Each row was made from one path, in order. Every step used is in the known rows, and no mark comes twice. Write each row's path.
Known rows:
l-u-n: [ 0.90  1.78  0.26 -1.67 -0.87 -0.79  0.42  0.97  0.19 -0.95  2.27  0.83
  0.78 -0.91 -0.85 -1.17  0.66  1.51 -0.01  3.30 -0.50 -0.29  1.31 -0.17]
m-k-c-u-n-j: [-1.55 -2.52 -0.85  0.51 -2.34 -1.39 -0.06  1.16  1.02 -0.61  0.13 -2.67
  5.11 -0.29  0.00 -0.50 -0.16 -1.11 -1.08  0.18  1.38  1.03 -1.31 -5.37]
m-j: [-1.34 -0.28 -1.09  0.10 -0.58 -0.47  1.03  1.26  0.20  1.89 -0.86 -1.12
  3.01  0.66  0.13 -0.81  1.17 -0.19 -0.20 -0.11 -0.24 -0.10 -1.10 -0.58]
l-u-y: [-0.04  1.16 -0.22 -2.02 -0.53  0.52 -0.47  1.42  0.44 -1.11  2.75  0.78
  0.25 -0.01 -0.42 -0.54 -0.09  1.80 -1.43  3.01  0.57 -0.55  2.11 -0.63]
v-n-k-c-u-y: [-1.68  0.44 -2.92  0.32 -0.16 -2.85  0.59  1.21  1.12  1.31  2.88 -0.77
  1.13  0.06 -0.62 -1.24  1.16  0.65 -1.69  2.43  0.67 -1.36 -0.63 -3.47]
l-u: [ 0.21  1.57 -0.39 -0.93 -0.62  1.00  0.30  1.12  0.08 -0.07  2.95  0.16
  0.04 -0.61 -0.90 -1.47  0.37  0.50 -1.10  3.24  0.46  0.07  1.58  0.38]
t-n-u: [-0.69 -0.14 -1.69 -0.09 -3.05 -0.75  1.16  0.50  0.35  0.55  2.02 -0.81
  3.43  1.28 -1.07 -1.58  1.44  0.06 -0.96  3.14  0.49 -3.81 -0.78  0.87]
l-u-n-j-m: [ 1.08  2.14 -0.44 -1.02 -0.63 -0.29  0.80  0.78  0.57 -0.53  1.97  0.68
  2.51 -0.66 -0.69 -0.35 -0.10  0.58 -0.23  3.38 -0.53 -0.08  0.80 -1.16]
j-m-k-c-u-y: [-1.65 -1.23 -0.54  0.09 -2.04  0.91 -1.05  0.85  1.09  1.92 -0.20 -3.97
  4.97 -0.03 -0.24  0.25 -1.04 -1.43 -0.24 -0.11  1.20  1.54 -1.36 -6.92]
v-n-u-y: [-0.93  1.57 -2.11 -0.98  0.24 -1.58  1.39  0.79  0.49  1.93  2.93  1.05
  0.87  0.32  0.31 -1.04  2.62  0.81 -0.96  2.79  0.44 -2.75 -1.60 -1.54]
j-m-k-c-u-n: [-1.20 -0.90 -0.30  0.28 -2.18  0.26 -0.64  0.64  0.97  1.98 -0.46 -3.90
  5.22 -0.50 -0.44 -0.02 -0.63 -1.59  0.45  0.06  0.69  1.61 -1.77 -6.67]
u-n: [-0.39  0.37  0.14 -1.64 -0.96 -3.29  0.34  1.04  0.50  0.43  0.00  0.64
  1.55 -1.32 -0.23 -0.43  1.05  1.93  1.21  1.92 -1.25 -1.10 -0.47 -1.69]
c-k-m-j: [-3.43 -1.92 -1.10 -0.51 -1.72 -3.93 -0.36  1.34  1.12  0.27 -1.47 -2.41
  1.27  0.09  0.08  0.47 -0.53 -1.03 -0.42 -0.53  0.75 -0.50 -0.39 -7.26]
y-u-n-v: [-1.87  0.61 -0.42 -0.81 -0.20 -3.04 -1.28  0.11  0.20  0.19  1.40  1.33
  1.74 -1.62 -0.73 -0.83  0.54  0.94  0.09  2.46 -1.78 -1.55 -1.84  1.06]
y-u: [-2.61  0.36 -0.03 -0.55 -0.18 -1.54 -1.59  0.53  0.11  1.40  1.75  0.81
  0.30 -1.05 -0.75 -0.77 -0.26  0.26  0.01  2.64 -0.71 -0.72 -1.24  1.13]
j-m-k-c-u: [-1.54 -1.02 -0.61  0.63 -2.05  1.17 -0.66  0.69  0.92  2.40 -0.10 -4.30
  4.87 -0.33 -0.50 -0.16 -0.79 -2.07 -0.09  0.01  1.15  1.79 -1.66 -6.35]
c-u-n: [-1.32 -0.81 -0.02 -0.56 -2.21 -3.86 -0.29  1.04  0.55 -1.74 -0.27 -0.69
  1.65 -1.23  0.81  0.11  0.41  0.37 -0.02  0.69 -1.61  1.31  0.50 -0.96]
t-n-j-m-k-c: [-0.28 -0.45 -2.20  0.71 -2.68  0.60  0.99  0.97  1.27  1.55  0.26 -2.27
  5.82  1.55 -1.29 -0.21 -0.13 -0.92 -1.07  2.34  1.03 -2.73 -1.00 -3.58]
n-k-m-j: [-3.22 -1.08 -3.00  0.64 -0.53 -1.68  0.53  0.96  0.96  2.59  1.20 -2.07
  2.42  0.11 -1.56 -1.15 -0.48 -0.66 -1.43  1.35  1.32 -1.19 -0.26 -3.61]
j-m-k: [-0.70 -0.11 -0.61 -0.01 -1.34  1.77  0.20  0.65  0.55  4.33 -0.31 -3.52
  3.86 -0.28 -0.33  0.08  0.27 -1.77  0.14  0.53  1.05  0.52 -1.94 -5.76]
v-n: [-0.38  1.89 -1.72 -0.63  0.73 -0.83  1.45  1.24  0.42  3.50  1.77  0.36
 -0.70 -0.37 -0.17 -1.34  2.74  0.70 -0.39  2.45  0.13 -1.84 -0.97 -2.17]
t-n-k-m: [-1.63 -0.76 -2.67  0.12 -2.51 -1.09  0.62  0.96  0.98  2.04  1.41 -2.04
  2.60  1.17 -2.26 -1.44  0.28  0.36 -1.45  3.01  1.23 -3.93  0.46 -2.44]
y-u-n: [-1.92  0.60  0.61 -1.26 -0.47 -3.37 -1.50  0.39  0.21  0.50  1.07  1.50
  1.01 -1.37 -0.70 -0.48  0.05  1.30  1.06  2.71 -1.72 -1.11 -1.48  0.69]
n-j: [-1.16  0.15 -2.23  0.38 -0.01 -0.87  1.29  1.25  0.97  1.08  0.93  0.50
  2.68 -0.48  0.16  0.34 -0.27 -0.66 -1.37  2.37  0.28 -0.91 -0.56 -1.21]
n-k-c-u-y: [-3.18 -2.00 -2.54  0.99 -1.81 -3.57 -0.86  1.16  1.28 -1.25  2.61 -2.12
  3.06 -0.39 -1.09 -0.93 -1.52  0.04 -2.17  1.87  0.96  0.23  0.22 -2.59]

Which path is each row?
[-2.55 -1.73 -1.04  0.52 -2.01 -3.01 -1.25  1.01  1.18 -3.09  1.23 -1.58
  3.50 -1.25 -0.69 -1.44 -1.05  0.27 -0.64  0.61 -0.31  1.58  0.09 -2.28] | k-c-u-n-v
[-0.55  1.17 -2.71  0.86  0.12 -0.25  1.53  0.98  1.21  2.77  1.21 -1.19
  3.20  0.18  0.12 -0.13  1.14 -1.42 -1.07  1.67  0.64 -0.40 -1.86 -5.13] | v-n-j-m-k-c-u
[ 0.10  1.93 -2.71  0.34  0.74  0.34  2.18  0.97  0.94  4.41  1.07 -0.53
  2.53  0.19  0.14 -0.03  1.97 -1.11 -0.89  2.19  0.60 -1.52 -2.16 -4.63] | v-n-j-m-k
[-2.16  0.35 -0.28 -0.67 -0.59 -4.22 -1.24  0.24  0.30  0.75  1.77  1.08
  1.52 -1.30 -1.05 -0.51 -0.07  1.00  0.39  3.17 -1.43 -1.45 -1.68  0.52] | y-u-n-k
[-1.45 -0.89 -2.08  0.80 -1.12  0.12  0.28  1.03  1.55  0.80  0.03 -2.02
  5.90  0.20  0.37  1.31 -1.53 -1.86 -1.40  0.87  0.93  0.72 -1.30 -5.55] | n-j-m-k-c-u-y
[-0.31  0.35 -1.32 -1.00 -0.64 -2.75  0.70  0.65  0.51 -0.02  0.52  0.40
  2.48 -1.64 -0.28 -0.95  1.71  1.34 -0.18  1.58 -1.33 -1.70 -0.95 -1.08] | u-n-v
[-0.94 -0.94 -0.68  0.16 -2.27 -2.92  0.33  0.86  0.91 -0.99 -0.83 -1.51
  4.09 -0.79  1.07  0.98 -0.05 -1.03 -0.43  0.41 -1.13  1.54 -0.48 -3.03] | c-u-n-j-m-k
[-0.23  0.43 -0.91 -0.96 -0.56 -3.39  1.08  1.05  0.92 -0.02 -0.05  1.25
  3.04 -0.99  0.12  0.42  0.45  1.13  0.49  2.30 -1.17 -1.30 -0.80 -1.86] | u-n-j
[-1.54  0.47 -0.02 -0.56 -0.51 -2.46 -0.92  0.20  0.55  1.30  0.54  0.68
  3.47 -0.92 -0.40  0.44 -0.37 -0.12  0.65  2.41 -1.24 -0.87 -2.49 -1.48] | y-u-n-j-m-k
[ 0.07  0.40 -0.83 -0.67 -0.92 -2.15  1.10  0.76  1.02  1.35 -0.67 -0.23
  4.71 -0.76  0.11  0.87  0.32  0.07  0.70  1.68 -0.74 -0.82 -1.70 -4.18] | u-n-j-m-k
[-1.58 -1.08 -0.93  0.04 -2.31 -4.62 -0.03  0.89  0.66 -1.61  0.43 -1.14
  2.15 -1.15  0.47  0.02  0.26  0.07 -0.66  1.13 -1.33  0.94  0.33 -1.08] | c-u-n-k
[-0.23  2.00 -2.77  0.06  1.12 -0.96  2.20  1.24  0.85  3.10  1.73  0.96
  0.88 -0.09  0.19 -0.51  2.12 -0.05 -1.07  2.83  0.19 -2.07 -1.25 -2.38] | v-n-j
[-1.60 -0.87 -2.77  0.37 -2.50 -1.04  0.90  0.99  0.93  2.11  0.81 -2.28
  3.42  1.64 -2.11 -1.43  0.48  0.14 -1.38  2.35  1.05 -3.80  0.14 -2.38] | t-n-k-m-j
[-0.32 -0.02 -0.85 -0.41 -1.07 -2.33  0.66  0.79  1.25  0.65 -0.40 -0.55
  5.29 -0.73 -0.27  0.56 -0.29  0.11  0.75  1.59 -0.46 -0.45 -1.73 -4.77] | u-n-j-m-k-c
[-2.41 -1.38 -0.81  0.70 -2.06 -2.78 -1.19  1.00  1.50 -2.37  0.67 -1.78
  4.43 -0.93 -0.60 -0.50 -2.04 -0.32  0.02  0.78 -0.30  2.13 -0.16 -3.59] | k-c-u-n-j-m
[-1.14 -0.45 -0.75  0.08 -1.99 -3.32  0.13  0.87  0.93 -1.38 -0.56 -0.86
  3.34 -1.05  0.93  0.93 -0.39 -0.61 -0.20  0.78 -1.64  1.53 -0.02 -1.98] | c-u-n-j-m
[-3.46 -1.76 -0.97 -0.87 -1.71 -4.05 -0.73  1.33  1.19  0.14 -0.57 -2.08
  0.07 -0.71 -0.13  0.47 -0.82 -0.71 -0.48  0.44  1.00 -0.75  0.08 -7.36] | c-k-m
[-3.07 -1.81 -2.61  1.52 -1.86 -3.38 -0.50  0.99  1.11 -0.75  2.71 -2.42
  2.96 -0.65 -1.32 -1.34 -1.25 -0.62 -1.98  1.97  0.90  0.56 -0.10 -2.08] | n-k-c-u
[-2.56 -1.69 -0.32  0.21 -2.22 -3.28 -1.44  1.18  1.18 -2.86  0.97 -1.45
  3.05 -1.11 -0.65 -1.20 -1.39  0.51  0.04  0.76 -0.25  1.90  0.31 -2.55] | k-c-u-n
[-1.60  0.59 -3.01  0.83 -0.19 -2.67  0.98  1.08  0.95  1.85  2.97 -1.07
  0.98 -0.24 -0.86 -1.68  1.45  0.02 -1.54  2.56  0.62 -1.08 -0.91 -2.95] | v-n-k-c-u
[-2.23 -1.38 -1.16  0.13 -2.18 -4.25 -0.05  0.91  0.81 -1.21 -0.36 -1.56
  2.84 -0.63  0.24 -0.07 -0.05 -0.22 -0.51  0.24 -1.08  1.08  0.35 -2.21] | c-u-n-k-m-j
[-0.02  1.21 -0.85 -0.99 -0.87 -1.24  0.66  0.85  0.46 -0.43  2.19 -0.01
  1.94 -0.28 -1.41 -1.31  0.23  0.92 -0.55  2.88  0.00 -0.53  1.14 -1.44] | l-u-n-k-m-j
